Each row was made from one path, in order. Every step used is in the known rows, and no mark comes twice. Write each row's path.
Known rows:
u c b x g: [ 1.13 -0.49  2.41  2.98  0.01  0.63  1.42 -1.87  2.80  1.18 -0.10 -0.87
  2.21  3.70  1.14  1.26 -0.44 -0.29  2.81 -0.23 -1.27 -0.56  1.21  2.73
  0.34]
c g x j: [-1.70 -1.14 -0.74 -0.73 -0.91  0.11  0.46  0.48  0.39 -1.32 -3.26 -2.02
 -2.74 -1.34 -1.97 -2.67 -0.05  0.59  0.56 -0.63  1.21 -1.30 -2.84 -1.40
 -0.85]
u x j c: [-0.18 -1.31 -1.80  0.44  0.48  0.52  0.22  2.57 -2.33  0.62 -2.78 -4.85
 -3.53 -1.52  1.51 -0.15  1.85 -0.17 -1.74 -0.67 -1.03  0.19 -4.59 -0.76
  0.21]
x j: [-0.37  1.28 -1.44 -3.63  1.84  0.94  0.76  1.62 -1.39  1.73  0.68  0.09
 -2.67 -1.65  0.12 -0.24  2.55  1.04 -0.55  0.91  1.34 -0.11 -0.56 -1.58
 -0.50]
n c b: [-0.49 -1.60  0.08  2.07  0.62 -0.61  0.86  1.09  3.60  2.14 -1.18 -1.36
  1.11 -0.26 -0.08 -2.02 -0.02  0.95  2.81  2.88 -1.69 -0.20 -1.41  0.22
 -0.60]
n c g: [-1.75 -1.41 -0.11  0.83  0.28 -3.74 -0.10 -1.08  1.51  1.11 -0.48  0.19
  0.81 -0.32 -1.32 -4.58 -2.09  0.11  1.83  1.11 -1.17  0.39  1.64  0.26
 -0.65]
n x m: [ 0.81  0.28  0.22 -1.97 -1.04  1.46  1.96  0.83 -2.17  0.20  1.13  3.41
  1.83 -0.22  0.52  2.19  2.44  2.65 -1.81  0.66 -0.28  0.93  1.28 -1.72
  0.10]
j c g x: [-0.82 -1.42 -0.65  1.40 -2.81 -2.70 -1.81 -1.47 -0.44 -3.20 -3.46 -4.63
  0.39 -0.55  0.04 -2.38 -3.96 -2.33 -1.80 -2.96  0.04 -2.20 -4.08 -0.10
 -0.44]
j c n: [-0.99 -0.51 -0.31  0.89 -1.73 -1.23 -2.14 -1.06 -0.04 -0.85  0.02 -1.95
  0.88  0.12  0.80 -3.51 -0.81 -0.93 -1.23 -1.58  2.10 -0.78 -1.53  1.29
  0.10]
m x: [ 1.09  1.81 -1.87 -2.04  2.70 -0.35 -0.84  1.39 -1.39  1.46  2.76  3.38
  1.62 -2.03 -0.20  4.58  0.05  0.72 -0.61  1.65  2.30  1.26  2.64 -0.67
  0.25]
c b x m: [ 1.32  0.99  1.45 -0.24  1.18  2.24  3.13  0.56  0.66  3.09 -0.65  1.45
  2.26  2.46  3.70  1.55  2.07  3.96  0.82  1.05  4.05 -0.81  2.06  0.74
  0.25]
u c j: [ 0.51  1.04 -1.04  4.29 -0.22 -3.85 -2.78 -4.14  1.28  2.91  1.17  3.07
 -1.09  0.68  0.44 -0.59 -2.15 -6.20 -0.15 -0.61  1.65  0.42 -1.57  0.92
  1.06]
c n x j: [-1.34 -1.28  0.94 -0.63 -2.79  2.16  0.95  1.58  0.94 -2.18  0.00  0.44
 -1.52 -0.54 -2.54 -1.09  3.43  3.63  0.36  1.21 -1.24  0.42 -0.20 -1.12
  0.00]
g x u c n: [-0.72 -2.74  1.62  2.66 -2.53  3.01 -1.71 -1.56  2.12 -0.06 -2.78  2.22
  1.92  1.55 -2.52 -1.91  0.05 -3.43  0.46 -1.14  0.89 -0.17 -1.69  3.14
  0.03]
u c: [ 1.11 -0.14 -0.76  1.20  0.92 -2.11 -0.52 -2.22 -0.32  3.11  1.18  2.64
  1.43  0.72  0.32 -0.77 -1.61 -4.11 -0.36  0.71  1.26  0.57 -1.76  2.08
  0.24]
g x j c u: [-1.24 -1.24 -0.41  0.45 -0.85  0.85 -0.22  0.00 -0.92 -2.81 -3.00 -4.08
 -3.31 -1.89 -0.25 -1.30 -3.53 -1.44 -0.20 -2.52  0.81  0.12 -3.72 -0.69
 -0.33]
b c n: [-1.49 -1.36 -0.87 -0.23  3.19 -1.95  0.45 -0.61  1.67  1.57  0.43  4.17
  1.41 -0.54 -0.12 -4.39 -0.03 -0.40  1.69  2.43  3.90  3.92 -1.38 -0.10
  0.00]
j c: [ 0.67  0.97 -1.00 -1.77  0.28 -1.92 -1.60 -0.53 -2.31 -0.03  0.65 -2.30
  0.39 -0.99  1.73  0.05 -1.48 -2.03 -2.60 -1.75  0.25 -0.68 -1.91 -0.19
  0.02]
b x: [ 0.67  0.10  1.92 -4.94  1.32 -2.59  1.78  0.19 -1.12  1.82 -0.37  3.37
  1.83  0.20  0.64  1.11 -0.10  1.88 -0.83 -0.46  1.77  2.02  2.19 -0.15
  0.10]
x j c: [-0.28  1.40 -1.74 -2.93  0.78  1.39 -1.06  0.21 -2.76 -0.35  0.05 -5.45
 -3.51 -1.43  1.30  0.38  0.46 -1.05 -2.89 -0.91 -0.08 -1.93 -1.93 -1.05
 -0.13]
n x u: [ 1.43  1.23  1.62 -3.27 -0.94  1.01  1.00  2.29 -0.64 -1.71  2.09  3.48
  1.19 -0.91 -1.39  3.88  3.16  2.80 -0.71  0.13 -4.72  0.69  3.61 -2.13
 -0.18]
m x u c: [ 2.09  2.75 -0.98  0.60  2.66  2.89 -2.26 -0.93 -1.08  2.01  3.70  3.11
  1.48  0.83 -0.01  6.41 -0.04 -2.78 -0.55  1.66  0.07 -0.28  4.86  1.79
  0.81]
x u c: [ 1.45  1.35  0.16  0.06  1.54  0.73 -0.80 -1.29 -0.48  2.39  2.13  3.20
  1.14  1.30  0.19  1.24  0.70 -3.20 -0.44  0.00 -0.63 -0.33  1.90  1.80
  0.14]
c n x: [-0.62 -1.82  1.63  0.53 -3.27 -0.97  0.31  1.44  1.63 -2.07  0.56  3.41
  2.34 -0.15 -2.03 -1.69  1.57  2.73  0.56  0.27 -0.90  1.62  0.08 -0.25
  0.04]

Write each row's path:
[-0.50 -2.07  1.04  3.41 -3.35  2.40 -0.14 -1.70  1.51 -1.10  0.07 -0.11
 -1.29  1.71 -2.35 -1.21  0.98 -0.76  0.50  1.47 -1.74  0.18 -1.32  1.76
  0.65]
u c n x j
[-0.48 -1.44 -0.57 -2.52 -0.05  2.22  1.25  0.53 -1.92  1.59 -3.22  2.51
  1.56 -0.84  0.37  0.00  0.93 -0.10 -1.82 -0.79  3.78  0.79 -2.52 -0.85
 -0.41]
g x m
[ 1.52  3.46 -0.95 -3.20  3.13  2.72 -1.24  2.56 -1.49  1.10  3.41  3.60
  1.08 -1.57 -0.34  6.66  2.39  1.54 -0.69  1.25  0.47  0.12  6.15 -1.06
  0.15]
m x u
[-0.12  0.44  1.17 -6.15  1.64  0.66  2.54  0.75 -1.71  1.52 -0.90  0.06
 -2.05 -0.22  0.13  1.69  1.70  2.86 -1.00  0.16  1.39  1.18  1.65 -0.51
  0.04]
b x j
[-1.27 -2.18  3.05 -0.38  0.10  0.66  2.63  0.80  3.37  0.32 -2.14 -2.09
  1.91  1.63 -0.77  0.14  0.41  3.44  3.34  0.71 -3.65  1.00  3.21  0.45
 -0.44]
n c b x g
[ 0.07 -1.91 -0.23  4.19  1.73 -4.77  2.12  3.62  1.10  2.30 -0.48  6.40
  1.37 -1.52  0.68 -3.36 -0.51  1.30  4.24  0.08  1.70  5.09 -0.94  0.15
 -0.02]
c u x
[ 0.00  3.08 -2.88  0.90  1.13  1.27 -2.30 -0.64 -2.10 -1.69  1.94 -6.07
 -3.41 -0.58  0.96  2.99 -1.42  0.07 -1.46  0.09  0.85 -3.59  2.31 -0.33
  0.43]
m x j c g
[-0.46 -1.54  0.18  4.00 -1.22 -1.03 -1.34 -2.74  1.92  2.37  0.69  2.99
  2.22  1.92 -0.63 -4.38 -1.17 -3.47  1.18  0.51  3.10  0.62 -1.62  3.52
  0.50]
u c n
[ 1.81  0.70  2.87 -2.28  1.14  0.62  0.77 -2.36 -0.86  2.36  0.60  3.39
  1.87  2.79  0.55  3.20 -0.18 -1.39 -1.15 -0.73 -0.56  0.82  4.45  2.54
  0.59]
b x u c
[-0.32 -1.46  1.29  1.40 -4.58 -0.85 -1.45 -0.36  0.20 -3.84  0.00 -2.25
  1.46  0.27 -0.60 -0.85 -0.69  0.95 -1.75 -1.53 -2.43 -0.31 -1.33  0.06
  0.42]
j c n x
[-1.01 -1.54 -0.72 -4.02 -0.14  1.98  0.87  1.71 -0.85 -0.33 -3.84 -1.03
 -2.56 -2.50 -1.91 -0.16  1.30  0.01 -0.85 -0.07  0.98  0.37 -4.32 -1.93
 -0.74]
g x j
[-0.22  0.76 -0.27  0.83 -2.95 -0.31 -0.33 -0.68 -1.34 -4.53  0.28 -6.39
 -3.31  0.02 -0.05  0.16 -0.48  1.26 -1.87 -1.02 -4.41 -3.02 -0.25 -1.78
  0.20]
n x j c g
[ 1.05  2.95 -2.56  2.28  1.57  4.63 -1.92  1.27 -0.03 -0.77  1.12 -7.63
 -3.03 -0.85  2.19  5.74  0.64  0.69 -0.35  1.79  0.35 -4.16 -0.69 -0.35
  0.52]
m x j c b
[ 0.02 -0.36  0.97 -2.30 -1.72 -0.46  1.24  2.00 -0.24 -2.92  1.66  1.81
  1.47 -1.07 -1.92  2.17  2.34  2.77  0.24 -0.92 -5.20  1.70  2.08 -2.60
 -0.41]
n x g
[-1.02 -1.26 -1.05 -3.31 -1.33  2.44 -0.83  0.12 -2.26 -2.27 -4.40 -6.74
 -3.36 -2.00 -0.49  0.82 -0.93 -2.16 -3.47 -2.06 -0.37 -1.48 -5.55 -1.51
 -0.43]
g x j c
[ 0.43  1.73 -1.36  1.61  0.19  2.56 -0.49  0.89  0.50 -0.56 -0.30 -7.85
 -3.39 -0.15  2.73  0.65  1.11  0.08 -0.19  0.52 -0.27 -4.18 -3.50 -0.40
 -0.20]
x j c b
[-0.06  1.34 -1.20  1.65 -0.63 -3.83 -1.75 -1.32 -0.77 -1.29  0.94 -3.22
  0.15  0.48  1.77 -2.71 -2.73 -1.49 -1.20 -1.83  0.54 -2.78 -0.24  0.19
 -0.14]
j c g
[ 1.42  0.76  1.58  3.91 -2.52 -0.50 -0.48 -2.12  1.12 -1.94  2.17  1.80
  1.40  2.70 -1.36  1.26 -0.26 -0.81  0.72 -0.06 -4.76 -1.60  3.49  1.00
  0.47]
n x u c g
[-0.41 -0.10  0.56 -0.75 -1.03 -0.19 -0.27  1.12  0.92 -1.74 -1.97  1.25
  0.82 -0.40 -1.64 -1.08  0.44  0.67  0.75 -1.60 -0.20 -1.45  0.85 -0.88
 -0.88]
c g x u
[-0.38  0.38 -0.85  0.55  5.56 -4.18  1.67 -0.41  0.74  1.68  2.15  6.28
  0.76 -1.39  1.07 -3.09 -3.36 -0.97  3.72  1.94  3.05  5.60  0.38 -1.11
 -0.11]
b c u
[-0.50  1.59 -0.87  0.63  1.19 -0.11 -0.15 -0.10 -1.49 -0.81  1.38 -2.78
 -3.46 -1.00  1.46 -1.56 -2.48 -0.81  0.43 -1.41  0.99  0.03  0.03 -0.38
 -0.17]
x j c u
[ 1.13  1.94 -0.01  3.46  0.52 -0.89 -1.35 -2.56  0.96  1.41  2.43  2.03
  0.96  2.52  0.22 -1.57 -0.51 -2.86  1.11 -0.32 -0.34 -2.19  3.25  2.20
  0.27]
x u c g
[-0.94 -2.43  0.63  0.15  0.06 -1.80  1.02 -0.22  1.79 -1.52  0.29  4.01
  1.75 -0.22 -1.49 -1.96  0.22  1.47  1.25  2.63 -0.70  4.35 -1.21 -1.32
  0.37]
b c n x
[ 0.49  0.27  2.44 -0.69  0.83  0.24  2.49  1.72  2.28  0.01 -0.31 -0.24
  1.78  1.73  1.11  1.34  1.97  4.00  2.82 -0.45 -0.95  0.06  2.70 -0.01
 -0.17]
c b x g
